Each row was made from one path, in order. Every step used is in the known rows, and no mark comes twice. Write each row's path.
Known rows:
p-l: [  8.6 -14.6  18.6  -6.9  12.6  16.2 -16.0  20.1   7.2   5.1 -13.0 -17.7
  -4.0   6.9   3.0  -6.8 -17.8  -0.5   0.3 -24.1  15.9 -19.9   0.0  -0.4
  -5.4]
h-l: [  2.6 -17.6  19.5 -11.8  20.2  20.0 -10.1  22.0  14.1  21.7 -13.8 -11.5
  -2.2   6.7  10.4   0.9  -9.2  -0.3   6.9   1.9  20.2 -13.9   1.5  10.2
  -1.1]
k-h-s-p-l-u-d-z: [-44.4 -31.7  18.7 -11.7  27.0  12.8 -14.0  55.0  -1.3  24.0 -20.0 -23.1
 -26.6   2.4  11.9   6.2   1.1 -13.3   1.9  -3.9   2.4 -19.7 -12.6   1.5
  19.2]
d-l: [  5.5 -11.3  19.7  -5.0  13.9  25.8 -11.4  19.8   3.5  36.9  -9.6 -20.2
   5.1  11.7  15.2   7.9 -12.9   3.6   9.0 -19.3  23.4 -13.4   2.1  18.7
  -2.5]
s-p: [-16.4 -12.3  21.2  -0.7  10.1  18.3 -12.5  32.2   5.9  18.7 -16.2 -27.1
   7.8  16.7   7.0   6.3  -6.6  14.3   6.7 -18.8  18.3 -17.8   1.6   0.8
  -9.3]
u-d-k-h: [  1.5 -17.1  17.9 -10.2  16.4  17.8  -6.0  49.1   2.0  40.9  -1.7 -23.7
 -30.7  13.0  11.1  -1.2   1.5   6.1   3.8  -7.7  14.8 -17.7   8.0  17.5
  19.9]
k-h-s-p-l-u: [-35.7 -20.9  21.4  -8.1  20.0  10.5 -14.1  47.9   7.8   6.3 -25.9 -16.8
 -25.5  -0.6  18.3  10.6  -4.3  -4.6   0.5  -4.2  15.2 -28.7  -4.8   2.6
   1.8]
p-l-u-d-z-k-h-s: [-19.1 -29.4  20.1 -18.0  23.7  17.4 -14.1  45.3   7.8  18.8 -20.4  -6.2
 -32.1   9.7  10.4  -0.3  -0.6 -29.3   1.3  -8.9   6.6 -22.5 -13.4  13.5
  23.8]
k-u-d-h-l-p: [-27.5 -35.1  14.8 -16.8  20.5  11.7  -8.4  43.5   7.9  43.7   2.0  -7.9
 -27.2   0.9   4.5  11.2  -1.0 -20.3   5.8  15.4   0.8 -19.2   5.8   8.1
  27.5]
k-u: [ -3.2  -3.7  15.9  -6.6   5.9  12.4 -19.1  21.0  12.3  22.0  -2.0 -24.6
  -1.3   8.9   0.1   5.0 -10.2  -2.9   3.7 -11.9  13.6 -18.8  11.4   6.8
  11.7]
s-h: [ -4.2 -10.5  20.3  -5.1  12.5  19.2  -7.5  41.0  13.6  18.3  -4.7 -16.2
   2.9  10.9   2.6   5.1  -8.6   4.5   8.4 -15.3  15.2 -10.8   8.1   0.6
 -11.7]
z-k-u-d: [  1.2  -8.9  10.5 -11.5   5.2  13.6 -14.1  27.7  10.5  20.9   0.9 -17.8
  -7.6  17.8  -1.7  -3.0  -5.6 -19.7  -1.5 -14.0   4.9 -23.4   6.9  14.8
  22.6]
u-d: [ 16.3 -17.3  13.8  -7.9  12.3  18.1 -10.1  32.1   3.2  25.5  -9.5 -25.9
   4.9  10.9   0.2  -2.8  -8.2   0.4   5.1 -13.7   7.2 -14.1   6.0   8.2
   3.7]
p-l-u-d-h-s: [  1.6 -32.4  24.5 -13.6  16.2  16.9  -9.1  39.9   7.0  20.1 -16.6  -7.9
 -10.7   2.0  11.4   1.2  -0.7 -18.0   2.2  -0.3   1.6 -24.3  -0.8   3.2
  12.1]
l-k: [ 17.0  -7.3  19.4   3.0  15.1  21.5  -9.3  42.0  12.2  16.6 -13.6 -20.6
   0.0  15.1   7.4  18.8   1.7   7.8   3.7 -12.2  18.8 -19.7  13.0   9.6
  -6.8]
h-l-k: [  8.5 -13.9  18.2  -3.4  25.5  21.1  -5.6  40.2  17.1  17.8 -13.2  -9.7
  -8.8   8.8  13.3  16.9   3.5   0.3   2.6   7.6  20.6 -17.8   8.7  13.8
  -2.0]
k-l-p: [-11.7 -22.9  15.0 -10.0  11.6  22.2 -16.7  38.3   8.5  26.2 -14.7 -10.0
 -19.1   5.2  13.4  13.3 -11.0  10.9   3.6  -7.9  21.5 -17.9   9.7   8.6
  -0.8]
k-h-l-u-d: [ -1.3 -23.6   9.4 -11.5  28.0  15.9 -12.3  50.5   8.0  29.8 -12.2  -9.8
 -16.2  -0.5   5.5   9.6  -1.8 -21.7   8.0  13.6  12.3 -19.2   4.4  21.6
  15.8]
k-l-u: [  6.9 -10.6  15.7  -4.6   9.1  25.1 -24.0  34.1  11.6  22.0 -13.6  -7.4
   1.0   7.1  11.9  13.5  -5.6  -0.5   3.9  -5.0  24.9 -20.3  11.9  15.9
   3.2]
h-s-p: [-25.1 -17.4  26.4  -8.8  11.9  16.4  -5.5  32.1  10.1  18.9 -24.1 -26.5
  -2.9  10.3  19.6   6.1  -1.4  16.9   4.5  -5.1  14.0 -17.5  -1.5  -0.4
  -5.9]
z-k-l-p: [-12.6 -21.4  15.3 -12.5   8.4  24.9 -15.4  36.9  13.3  19.6 -16.3   1.0
 -24.7  15.5  16.0  10.6  -8.3   1.8   2.0 -13.5  24.1 -23.6   4.4  15.6
   0.3]
k-l: [  2.8 -13.2  20.3  -8.2   8.9  23.2 -18.0  24.1  11.9  25.7  -8.9 -14.5
 -10.2   8.8  12.7   0.4 -11.0  10.0   3.4 -10.5  23.7 -14.7  11.6  11.3
   4.7]
d-l-h: [  5.2 -12.3  11.9  -1.2  20.9  25.2  -6.5  43.9  11.4  34.9  -2.5  -7.1
  -5.8  10.0  13.1  19.5 -12.5  -5.8   4.9 -15.0  26.0 -18.2   8.6  17.5
  -7.5]

Write each row's path:
[  2.5 -13.6  17.9  -0.1  22.8  14.7 -11.6  48.0   9.4   7.5 -10.7 -18.3
 -34.2   6.4   6.6  10.4  -7.1  -2.4  -1.0 -15.8  19.1 -24.8   9.0   8.2
   2.5]	p-l-k-h
[-44.0 -21.9  16.3  -6.2  22.9   8.9  -8.5  50.8   3.4  19.6  -3.6 -30.2
 -26.7   5.1  11.5   9.5   9.0 -10.5 -11.0   0.2  -5.8 -20.4  -0.9  -4.3
  28.7]	h-s-p-l-k-u-d-z
[-13.3 -15.9   7.7 -14.8  19.0  17.0   0.1  47.6  16.4  35.9   4.8  -1.6
 -30.0   8.9  19.8  12.5  -2.6 -30.5  -6.5   2.7   8.0 -25.6   7.6  25.8
  24.9]	z-k-u-d-l-h-s
[ -4.7 -17.0  12.1  -9.9  25.6  21.9  -1.5  65.2  11.3  30.2   2.9   0.4
  -8.2   5.2  15.1  10.9  11.0 -12.4   0.6  17.0  11.2 -15.5   5.9  14.9
   9.7]	s-h-l-u-d-k
[  8.5 -15.7  10.6  -3.4  19.3  16.3 -11.0  43.9  14.9   3.5  -5.5  -4.7
 -14.9   6.2   0.7   4.4 -17.4  -8.5  -3.6 -19.0  18.9 -24.5   6.2  -1.5
 -10.9]	p-l-h
[ -1.9 -22.2  10.9 -13.7  25.0  19.0 -10.9  48.4  13.0  22.9 -14.2   1.2
 -21.4  10.3   8.6   7.1   1.2 -30.4   6.5   7.8  14.5 -25.2  -1.1  28.6
  16.9]	z-k-h-l-u-d
[  6.7 -16.4  16.6 -11.0  10.4  24.7  -8.9  39.7   4.2  39.8   2.7 -15.2
 -23.1  11.3  19.1  -5.3   1.6  10.9  -4.2  -2.6  16.8 -16.0  13.3  17.4
  21.4]	u-d-k-l
[  5.2 -25.6  19.9  -7.3  10.3  25.8 -17.1  44.0   6.3  41.4  -4.4  -5.5
  -6.2  10.1   9.4   8.9   1.4  -9.8   7.0   0.0  13.8 -20.1  13.5  16.5
  18.9]	k-l-u-d-h
[-42.0 -20.0  29.3  -3.3  15.2  10.1  -6.6  45.0  13.1  16.2  -5.6 -18.0
 -33.3   7.1  19.5  15.2   8.3  -3.6  -6.1   0.9   6.7 -29.9   7.2  -4.7
  17.6]	d-h-s-p-l-k-u
[-10.1 -15.4  10.4  -0.7  15.3  17.3 -11.5  54.6  -3.8  13.3  -7.7 -17.1
  -4.8  10.7  11.7   4.5   4.6  -3.3  -7.5 -12.3  10.2 -29.4  -2.0   4.7
   6.6]	s-p-l-u-d-k
[  3.0 -14.1  12.0  -4.9  15.8  23.6 -13.4  47.8  19.5  24.2  -2.1  -1.8
 -20.6   8.6  10.8  11.4 -10.3   1.7  -0.9  -5.0  26.1 -19.4  17.7  10.6
  -0.7]	k-l-h
[-19.6 -30.4  19.2 -18.6  28.8  21.0  -9.2  37.0  10.6  40.4  -8.7  -7.7
 -31.4  17.1   6.5  -5.2  -1.0 -20.5   9.5  -1.1  13.1 -11.9  -9.7  20.8
  26.0]	u-d-z-k-h-l
[ 19.6 -13.3  10.0  -3.8  12.8  19.4 -15.8  42.6   3.5  21.4 -14.2 -19.0
  15.8   8.5  -1.3  10.2  -3.1 -10.2   5.7  -9.4   8.6 -19.8   7.4  12.2
   2.3]	l-u-d
[ 10.6 -18.7   4.9  -3.2  23.7  23.8  -2.4  52.5   5.1  40.6   2.7 -11.5
  -6.2   7.5   9.5  13.6  -9.9 -11.8   2.0 -10.3  14.2 -16.9   9.1  19.8
   1.8]	u-d-l-h
[  1.2 -10.7  23.4  -8.9   7.9  26.8 -13.2  30.3  10.1  34.8  -2.4 -11.6
 -22.3  13.9  23.4   0.6  -1.2  18.2  -0.9  -6.7  28.6 -17.0  12.6  15.6
  11.7]	d-k-l
[-27.1 -21.2  24.3 -10.8  14.8  12.4  -7.8  28.2   7.6   3.3 -23.0 -22.5
 -13.4   4.3  18.3  -3.8  -8.7   9.8  -3.5 -11.7  10.9 -21.7  -6.3  -6.9
  -5.7]	h-s-p-l
[-17.7 -19.8   3.1  -9.8  16.0  15.7 -11.9  40.1  -3.8  44.6   3.2 -22.6
 -13.6   0.3   7.6  17.2 -10.0 -14.8   1.9  -6.4   4.6 -18.5   6.8  18.3
  20.1]	k-u-d-l-p
[ -3.7 -19.5  19.6 -14.1  19.1  17.2  -4.4  59.4   6.5  36.4 -14.2 -17.1
 -30.1   5.1  22.6  11.2  12.3  -3.0   2.5  10.6  12.1 -22.5   6.3  20.3
  22.4]	l-u-d-k-h-s
[-15.2 -28.6  18.6  -0.5  14.9  16.9 -13.9  48.5  -2.0  19.6 -10.5 -13.8
   0.7  10.8   2.7   5.0  -1.4 -13.3   3.1 -14.6   5.5 -27.9  -2.2  -0.6
   5.6]	s-p-l-u-d-h
[-18.1 -16.9  10.9   1.5  19.9  15.1  -9.5  52.0  10.9   1.8  -7.9 -10.4
 -13.4   9.0   4.4   8.3 -13.0  -1.5  -5.2 -20.5  18.3 -27.1   2.4  -6.6
 -14.2]	s-p-l-h
[  2.3  -9.8   9.1  -9.0   8.3  10.4 -15.1  29.8   5.5  27.5   2.9 -29.5
  -2.6   6.5  -4.2  -0.9  -7.9 -11.5   0.2  -8.5   2.0 -17.4  12.7   8.6
  21.5]	k-u-d
